Each row comes from the steps of one path. Every step used is in the known rows, and no mark comes twice. Write the path behind each row, first mark first.
(in the rows, 128 means zero)
Known rows
H > P > C: [110 129 116 129  92 127 133 120 138 146 171  99 100 137 139 117 175  89
 138]
Y > P > S > U: [127 106 101 102  88 133 156 128 155  91 143  81 148 159 125 132 187 112
 145]
R > H > Q > P > S: [144 113 132 174 115 109 144 129 121 180 178  94 143 130 106  98 127 118
 143]
C > U > P > S > H > R: [134  71 108 138  46  98 165 126 136 135 145 119 131 151 121 107 208 115
 134]
R > H > P > S > C > U: [137  91 102 139  99 105 162 138 167 214 208  73 108 163 145  89 193 115
 143]
P > S: [127 120 136 125 107 117 145 127 127 120 128 111 134 134 134 119 167 125
 137]
R > H > P > S > U: [131 115 118 118  79 119 154 136 162 180 190  81 120 149 123 115 150 112
 154]
C > U > P > S: [135 104 102 142  78 104 155 119 126 116 146  92 135 169 134 103 231 119
 139]
R > H > Q > P > S > U: [146 103 126 143 115 117 148 135 139 172 196  87 141 141  91 107 103 111
 154]
C > U > P: [136 112  93 146  97 115 137 119 127 124 145 110 130 163 129 112 193 123
 129]
U > P > S > H: [132 102 118 132  62 108 151 120 142 143 126  92 131 143 137 123 175 128
 149]
Q > P: [134 128 118 139 136 130 119 128 116 137 168 121 148 129 133 113 134 125
 141]
C > U > P > S > H: [137  85 101 138  73 107 161 120 139 147 145  87 129 157 129 104 209 126
 139]
C > U > P > S > H > Q: [142  70 119 169  83 106 164 120 139 161 138  92 125 150 107 108 182 110
 133]
Q > H > R: [122 106 137 154 107 110 120 137 123 120 163 146 134 122 107 130 169 105
 120]
S > U > P > C: [118 125  97  93  67 123 139 117 145 100 165  81 110 163 121 131 154  98
 155]
H > Q > P > C: [123 118 124 154 126 127 129 119 113 137 178 103 123 130 108 109 130  88
 138]
H > P: [124 127 126 143 110 129 127 129 140 158 150 124 122 132 140 126 157 111
 134]
S > H: [131 109 128 125 123 131 134 129 142 160 128 121 122 117 124 130 107 134
 128]
H > Q > P > Y: [130 111 128 137 138 122 134 131 104 149 168 110 128 113 122 119 154  93
 145]

Which path is each row?
[116 114 102 120 120 125 143 119 121 124 169 100 103 151 119 101 184 105
 123]  P > C > U
[129  76 115 157 112 105 146 140 158 182 227  74 117 160 140  98 252  92
 143]  Q > H > P > S > C > U
[115 108  72 127 101 133 149 114 132 103 165  80 118 165 126 106 226 100
 119]  Y > P > C > U
[140  99  89 127 106 111 142 128 151 146 164  92 121 169 142 113 174 122
 140]  S > C > U > P
[131  87 112 132 107 113 158 137 159 175 188  86 115 159 152  97 213 104
 144]  H > P > S > C > U
[145 120 123 177 137 121 127 130 122 188 180 112 137 124 100 108  89 121
 133]  R > H > Q > P
[134  87 113 115 125 111 158 136 147 146 166  89 120 158 140 102 184 122
 138]  P > S > C > U
[135 101 125 132 111 122 142 128 130 157 166  98 144 124 134 105 154 128
 150]  Q > P > S > H
[122 117 128 171 118 122 115 133 139 164 189 109 124 130 128 125 192  98
 132]  Q > H > P
[132  82  85 123 104 119 163 131 158 125 163  69 136 172 146 107 228 116
 134]  Y > P > S > C > U
[128  99 107 161 137 126 137 119 111 144 198 100 118 144 101  90 165  86
 128]  H > Q > P > C > U
[107 120 119 157  96 119 121 124 135 154 210  87 103 136 127 116 216  77
 137]  Q > H > P > C
[126  99 124 151 120 130 135 120 127 169 178  97 113 117 104 111 108  93
 138]  S > H > Q > P > C
[131 122 118 135  66 105 146 119 129 109 126  96 139 154 143 121 195 121
 149]  U > P > S
[132  82 124 158  93 127 162 124 151 142 117  87 137 132 113 129 163 108
 127]  Y > P > S > H > Q
[138 107 142 166 126 118 140 128 114 141 157 109 147 129 114 106 149 107
 143]  H > Q > P > S
[136  96 107 117 145 123 141 136 149 155 165 109 115 151 134 111 145 125
 128]  S > C > U
[122 100 133 137  95 117 137 138 153 150 207  85 129 146 118 125 211  89
 153]  Q > H > P > S > U
[121 108 137 167  98 110 133 133 135 155 189  94 130 138 133 115 233  95
 142]  Q > H > P > S
[124  95 132 151 102 105 135 141 162 177 208  74 119 145 147 117 217  94
 152]  Q > H > P > S > C
[129 123 124 149  81 109 150 130 147 186 172  92 119 140 138 107 173 117
 143]  R > H > P > S
[126  88 144 119  77 109 156 134 135 135 125 137 127 116 120 123 144 120
 130]  P > S > H > R
[142  95 135 165 141 132 128 129 131 180 157 120 136 109 104 119  91 115
 133]  S > H > Q > P
